Each row was made from one path, in order. Every step used is in the known rows, and no mark comes twice. Write each row's path.
Known rows:
D -> W -> V -> T: [  0  -4  -6   8  -4   1   8   0 -15  14   2   4  -5 -13  -2  -6  -2  -4
   0   4 -13 -18   4   8  -5  -2  -2   0  12  -5   7   9   2   1 -17   4
   9  -6   4  16   2  -4 -10  -3   6   5]
T -> L -> Z: [  2   7   4  -2  -2  -6  -5   1   9  -1   5  -8  -5   1   1  -1  -4  17
  -1  -1  -2   1   0 -11   0   5  -8  -4   5   6   3  -1  -4   0  13  -5
   4  -2   2  -3   1   4  11  -4 -12 -10]
J -> Z -> V -> W -> B: [  3   2   9   7   2   1  15   1 -26   7  -6  -2  -1  -1   4  -5  -4   9
   4   0   3  -2   7  19  -3  -2  -6   5   6  16   9  -4   2   6  21  -2
  -5  -1   4   1   2   3   2  -2  -5   9]
Y -> H -> J: [  0  -6   4  -5   3   0  -2   4 -20  17 -18  -6   2  14   4  -5  -1   6
  -1  -1  -1   8  -1  -8  -3  -4  -3   3   5   5   3 -12   1  -2   0   0
   3   4  -4   0   1  -2 -13  -1   1  -2]
B -> Z: [-2  2  1 -6  0 -1 -4 -2  5  5  0 -6  3 -5  3 -1  0  7  1  1  8 10 -3  9
 -3 -4  5 -2 -1  1 -4  4  0  3 11 -3 -5 -1 -3 -1  0 -3 -3 -3 -2  3]
T -> L -> Z -> B: [  3  11  10   0  -4  -5   1   1   9  -4  -2  -9 -10  -1  -5   3  -6  15
   2  -4  -2   2   0  -8   1   0  -8  -4   7  14   5  -3  -3   1   6  -8
   3  -3   3  -6   2   7  11  -6 -16 -13]
V -> T: [ -4   3   4   4  10   3   2   0 -13   2   5   2   4  -1   5   4  -3   1
   0  -1  -7  -5  -2  10  -1   0  -7   0   2  -8   2   2  -1   4   4   5
   3  -1   1  11  -3  -5   4   2   4   4]
J -> Z -> V -> W: [  4   3  10   5   3   3   6   2 -25   4  -7  -6  -3   3   4  -4  -2  10
   6   1   8   3   6  17  -1  -3  -8   4   4  16   7   3   2   6  18  -4
  -1  -1   4   1   2   2   6  -1  -6   7]
H -> J: [-4 -5 -5 -2 -6  5  0  1 -9  1 -9 -1  1 16  3  2 -5  5 -2  1  3  6  4 -3
 -4  2  2  4  0  5  6  2  2 -1 -3 -4  0  0 -1  0  1 -1  9  0  6  0]
Y -> H -> J -> Z -> V -> W: [  3  -4   9   0   5   2   3   6 -38  22 -21  -9   1  15   7  -8  -3  12
   2   0   5   9   3   4  -3  -6  -9   6   8  16   8 -10   2   2  14  -3
   3   3   0   1   3  -2 -10  -1  -2   3]
D -> W -> V: [  4  -5  -8   7 -11  -1   7   1  -7  14   1   4  -7 -14  -5 -10   0  -4
   1   5  -9 -15   5   2  -4  -2   2   0  11   0   6   9   2  -2 -20   1
   6  -5   3   9   4  -1 -14  -5   2   2]
V -> W -> D: [  1  -2  -9   0   2  -1  -2  -2 -24  11   3   3   6   6   9  -9   0   0
  -2   3   0  -6   0  19  -2  -4 -10   2   3  -7   5 -11   1   8  16   6
   6  -1   4  -1   1  -8 -13   2  -2   0]
D -> W -> J -> Z -> V -> T: [  0   3   0  10  -3   2  11   1  -1   2   4   2  -4 -15   4  -5  -3   2
   2   4   0 -18   4  17  -4   3   0   4  10   7   7   3   2   5  -8   1
  -2  -7   1  12   6   1  -6  -4   1  10]
Y -> H -> J -> Z: [  0  -3  10  -6   3   0   2   4 -20  19 -17  -6   0  11   9  -6  -1  11
   0  -1   4   7   1   1  -4  -3  -2   4   7  12   6 -11   0   1  11  -3
  -1   3  -5   0   3   0  -9  -1  -1   2]
H -> Y: [  1   7  -3   0   0   5  -2  -4  -2 -18   6  -3  -2   2   0   4   0  -2
  -2   2   8   4   4   1  -5  -2   2   2   2  -4   7   8  -4  -5   9  -3
  -5   0   3   0   2  -2  -2   2  -2   4]
B -> Z -> J: [ -2   6   2  -5   2   0  -4  -1   2  -2  -4 -11  -2  -5  -1   1  -5  11
   2   2  11   8  -9   9  -2  -4  -3   3  -3   9  -5   3  -1   4  15  -6
  -2  -3  -6  -9   3   2   0  -5  -1  -1]
Z -> V: [  1  -1   1   9   4   4   4   1 -16 -10 -14  -7  -8   6  -8   0  -4   0
   4  -1   4   6   0  -4   4  -2  -1   3   2  11  -1   1   3  -1  -2  -1
   2   0   2  -1   0   6  -2  -3  -4   0]
L -> Z -> V -> W: [  2   5   2   4  -2  -1   5  -1 -17  19  -5  -6  -8   7   3  -6   2   7
   4   1   4   4   4  -5   0   0 -13   1   8   9   7   1   3   2   5  -5
   8  -1   7  -1   0   3  12  -1 -11  -5]
W -> B -> Z: [ -2  -2  -1  -3  -1  -2  11  -3   0   7   0   2   7  -9   1  -5  -4   7
  -1  -1  -3  -1  -1  14  -7  -1   8  -1   2   0   1  -9  -2   2  14   2
 -12  -1  -3  -1   0  -1 -13  -3   1   5]
V -> T -> L: [ -1   5   6   4  13   1  -3   2 -11  -7   5  -5   4  -2   3   6  -8  11
  -2  -1  -7  -4  -3   9   0   2 -10  -2   2  -5   1   0  -3   5   8   4
   5  -2   1   9  -2  -5   7  -1   0  -1]
Z -> V -> W: [  5  -2   1   9   5   4   3   2 -31   3 -10  -6  -3   8  -4  -4  -3   2
   4   1   3   4   3   4   2  -4  -8   4   3   8   2   0   4   3   1   1
   7  -1   7   0   0  -2   0  -1  -2   2]
V -> Z -> J: [ -2   4   0   3   0   1   1   2 -13  13  -7  -6   0  -4   3  -4  -4   9
  -2   1  11  -2  -7   9   0  -2 -18   0   1   2  -2  -3  -1   5  15  -1
   8  -4   6  -1   2   2  -5   1  -2   2]
Y -> H -> J -> Z -> V -> W -> D: [  1  -4   3  -1   7   1   2   4 -43  18 -23  -8   0  16   8 -12  -3  12
   2   0   5   6   0  10  -3  -6  -9   6   9  13   9 -17   2   5  19   0
   4   2  -2   0   4  -1 -18   0  -5   1]
W -> J -> Z: [  1   1  -5   2  -8  -2  10  -2   9  -1   3   3   2 -11  10   2   0  11
  -1   1   3 -13   0  18  -2   4   1   3   2   8   4 -13  -1   3  11   0
  -9  -1  -4   2   6   5  -1  -3  -1   5]

Which path is each row?
[ -2  11  10   4   7   0   3   0  -7  -4   6  -6  -4  -2   0   6  -8  12
   1  -3  -7  -4  -3   4   0   1 -13  -3   7   3   6  -1  -3   4  10  -2
   7  -4   4   6  -1   1  15  -3  -9  -7]  V -> T -> L -> Z -> B
[  3   3  -7   9   0  -2   8   0 -24   3  -2  -8  -6  -8  -2   2  -8  16
  -2   0 -13 -15  -5   5  -2   1 -16   0   9   3   7  -5  -3   2  11   1
  12  -3   3   7   1   4   6  -7  -1  -8]  W -> V -> T -> L -> Z -> J
[  2   1  -4   8  -6  -3   5   1 -10  16   7  -2  -8 -13  -1  -8  -4   5
   1   4 -13 -17   5   3  -5   1  -8  -2  15  -1  10   9   0   1 -11   1
  11  -6   6  15   2  -2  -4  -5  -2  -2]  D -> W -> V -> T -> L -> Z
[  1  -5  -7   7 -12  -1   7   1 -15  27  -2   2  -5 -16   0 -13   1   0
  -1   6  -4 -15   4   9  -5  -3  -4  -2  12  -4   6   7   2   1 -10   2
   7  -6   8  15   3  -3 -19  -2   1   5]  D -> W -> V -> Z
[  3   7   4   3   1  -5  -1   2  -3  -7  -4 -13 -10   5  -4  -1  -7  17
   2  -2   1   5   0 -12   2   4  -9  -1   7  13   3   0  -1   0  11  -5
   6  -1   4  -4   1   7   9  -6 -14 -10]  T -> L -> Z -> V
[  2   4   1  10  -1   0   8   2   0  -4   5  -3  -4 -15   2  -2  -8   9
   1   4  -1 -17   4  15  -3   3  -3   3  10   9   7   3   0   6  -3   1
   0  -7   2  11   5   1  -5  -6  -3   8]  D -> W -> J -> Z -> V -> T -> L
[  5  -1  -4   2  -4  -1   8   0  -9  17   9   2   9  -5  13  -1   0   9
  -2   3   2 -12   4  22  -3   0 -10   4   2   2   8 -12   1   7  14   2
  -3  -1   4   4   4  -6   1   0   1   8]  V -> W -> J -> Z
[ -2   3   7   4  -4   2   7   1 -10  16 -10  -2  -3  -5  -2  -1  -2   2
   1  -2   9   1  -2  13   0  -7 -11  -5   4   1   1  -6   0   4   6  -2
   2  -4   8   5   0   1  -9   1  -7   2]  V -> Z -> B
[  1  -1  -8   4  -9  -1   6   0  12   6   8   4  -1 -15   1  -5   0  -3
  -2   5  -2 -17   3   5  -3   2   4   2   6  -2   3   0   2   2 -18   3
  -1  -5   0   6   5  -2 -11  -4   3   6]  D -> W -> J
[  2   2  -4   8  -5   1  14  -1  -2  -5  -3  -2  -2  -7   4   2  -3  11
   1   0   6 -10   0  15   0   3   0   4   3  13   4 -12   0   2  10   0
  -7  -1  -1   1   5   8  -3  -5  -4   5]  W -> J -> Z -> V
[  5   5   4   5   0  -5   6   2 -16   5  -2  -9  -5   2  -2  -4  -8  19
   1  -2  -3   0   3  -5  -1   3 -12  -1   9  11   7  -7  -1   2  17  -3
   5  -1   6  -2   1   3   7  -5 -13  -8]  T -> L -> Z -> V -> W -> B
[  5   2   0   4  -6   0  13   0  -9  16   3   3   3  -6   9   2  -1   8
   0   2   2 -12   5  24  -2  -3  -9   3   3   9   8 -15   1   7  13   0
  -3  -3   4   1   4  -3   2  -1  -2   6]  V -> W -> J -> Z -> B
[  1   4   9   6   2   2   7   1 -12  -8 -10  -6  -7  -1   0  -2  -3   8
   6  -1   9   3   3  11   0  -1  -2   3   4  18   5   3   1   3  13  -6
  -4  -1   1   1   3   8   4  -2  -7   5]  J -> Z -> V
[  2   3   3   6   4   1   6   0 -27   0 -10  -5  -4   3   6  -8  -4   9
   5   1   9  -1   3  22  -1  -4  -8   4   6  14   8  -4   2   8  22  -1
   0  -2   4   0   4   3  -4  -1  -9   5]  J -> Z -> V -> W -> D
[  2  -3  -7   9 -10   0   7   2 -15  22  -5  -1  -8 -16  -2 -13  -3   2
  -1   5  -2 -16   1   8  -4  -4 -10   1  11   1   6   7   1   3  -9   0
  12  -7   6   9   5   0 -17  -4   1   3]  D -> W -> V -> Z -> J
[  2  -1  -4   1   0   1   3  -1 -15   8  -4 -11   2  -2   3  -2  -2  11
   2   3  11   7  -1  16  -1  -5  -2   3   1   7  -2  -3   3   6  11   0
  -3  -2   2   0   2  -3  -8  -5  -3   5]  B -> Z -> V -> W -> J
[  2  -4 -12   8  -8   0  10   1 -27  18 -13  -4  -4 -10  -1  -5  -3  11
  -2   2   0 -12  -6  12  -1  -4 -14   0   6   1   3  -5   0   1  11   1
   9  -3   6   6   3   4 -12  -3   0  -1]  W -> V -> Z -> J
[ -1  11   6   3  10  -1  -1   1  -8  -5   6  -9  -2   0   4   4 -10  16
  -1  -1  -5  -6  -6   2  -1   4 -19  -1   5   3   3   1  -4   5  15  -1
   9  -3   1   4   0   0  16  -3  -5  -6]  V -> T -> L -> Z -> J
[  3   3   0  10  -7  -1  10   1 -10  13   0  -1 -12 -15  -6  -6  -4   4
   2   3 -14 -17   4   4  -5  -3  -7  -2  16   4  11   7   0   3 -14  -2
  11  -8   6  12   3   0  -3  -7  -5  -3]  D -> W -> V -> T -> L -> Z -> B
[-4 -1  2 -3 -7  4  4  0 -8  4 -9 -1  1 13  8  0 -5 10  0  0  9  5  7  6
 -7  2  1  5  1 13 10  6  0  2 10 -9 -4 -1 -2  2  3  2 14 -1  2  4]  H -> J -> Z
[  2   5   1   5  -8   0  16  -1  13  -4  -1   2  -3 -11   3   5  -3   8
   2  -1   4 -13   0  19  -1   0   3   3   3  15   6 -17  -1   3   7  -3
 -10  -3  -2  -1   6   8  -1  -4  -4   3]  W -> J -> Z -> B
[  3   0  -8   8  -2  -3   8  -1 -23   9   1  -5  -3  -6   1   1  -5  15
  -1   0 -15 -13  -2   5  -3   2 -11  -3  10  -2   8  -4  -2   1   9   2
  11  -1   4  14   0   1   3  -4  -2  -7]  W -> V -> T -> L -> Z
[  2   4   2   5 -11   0  12   0  16   3   3   5  -7 -18   2  -3  -1   0
   3   4   1 -17   6  14  -4  -1   3   2   8  11   8  -1   1   4 -12  -3
  -5  -8   0   5   7   3  -8  -5  -2   7]  D -> W -> J -> Z -> B
[  2  -2   0  -3   1  -1  10  -1 -20  25   4   2  11  -3   6  -6  -2   6
  -2   2  -3  -2   3  20  -7  -5  -4   1   2  -3   5  -9   1   6  17   4
  -5  -1   3   1   0 -11  -8  -1   2   6]  V -> W -> B -> Z
[ -2   1   2   5   8   0  13   0 -19  -4  -5  -5   3  -7  -4  -2 -11  14
   0  -1  -4   1  -2  15  -5  -2   2   0   5   5   2  -9  -2   4  19   3
  -9  -2  -1   3  -1   0 -12  -6  -3   4]  W -> B -> Z -> V -> T -> L
[ -2   6   5   3  10   2  -1   0 -15  -8  -4 -16  -2  -1  -2   2  -8  15
   3   0   7  12  -5  12  -1  -4  -3  -1   2   6  -4   6   0   5  13  -2
   0  -3  -1   4  -1  -1  -4  -6  -5   2]  B -> Z -> V -> T -> L
[ -2  -1   0   3   2   0  15  -2 -11   0  -9  -3   1  -6  -5  -5  -6   7
   1  -1   0   2  -1  11  -5  -3   7   1   4   7   1  -9   0   2  12   1
 -11  -1  -2  -2   0   2 -14  -5  -3   5]  W -> B -> Z -> V
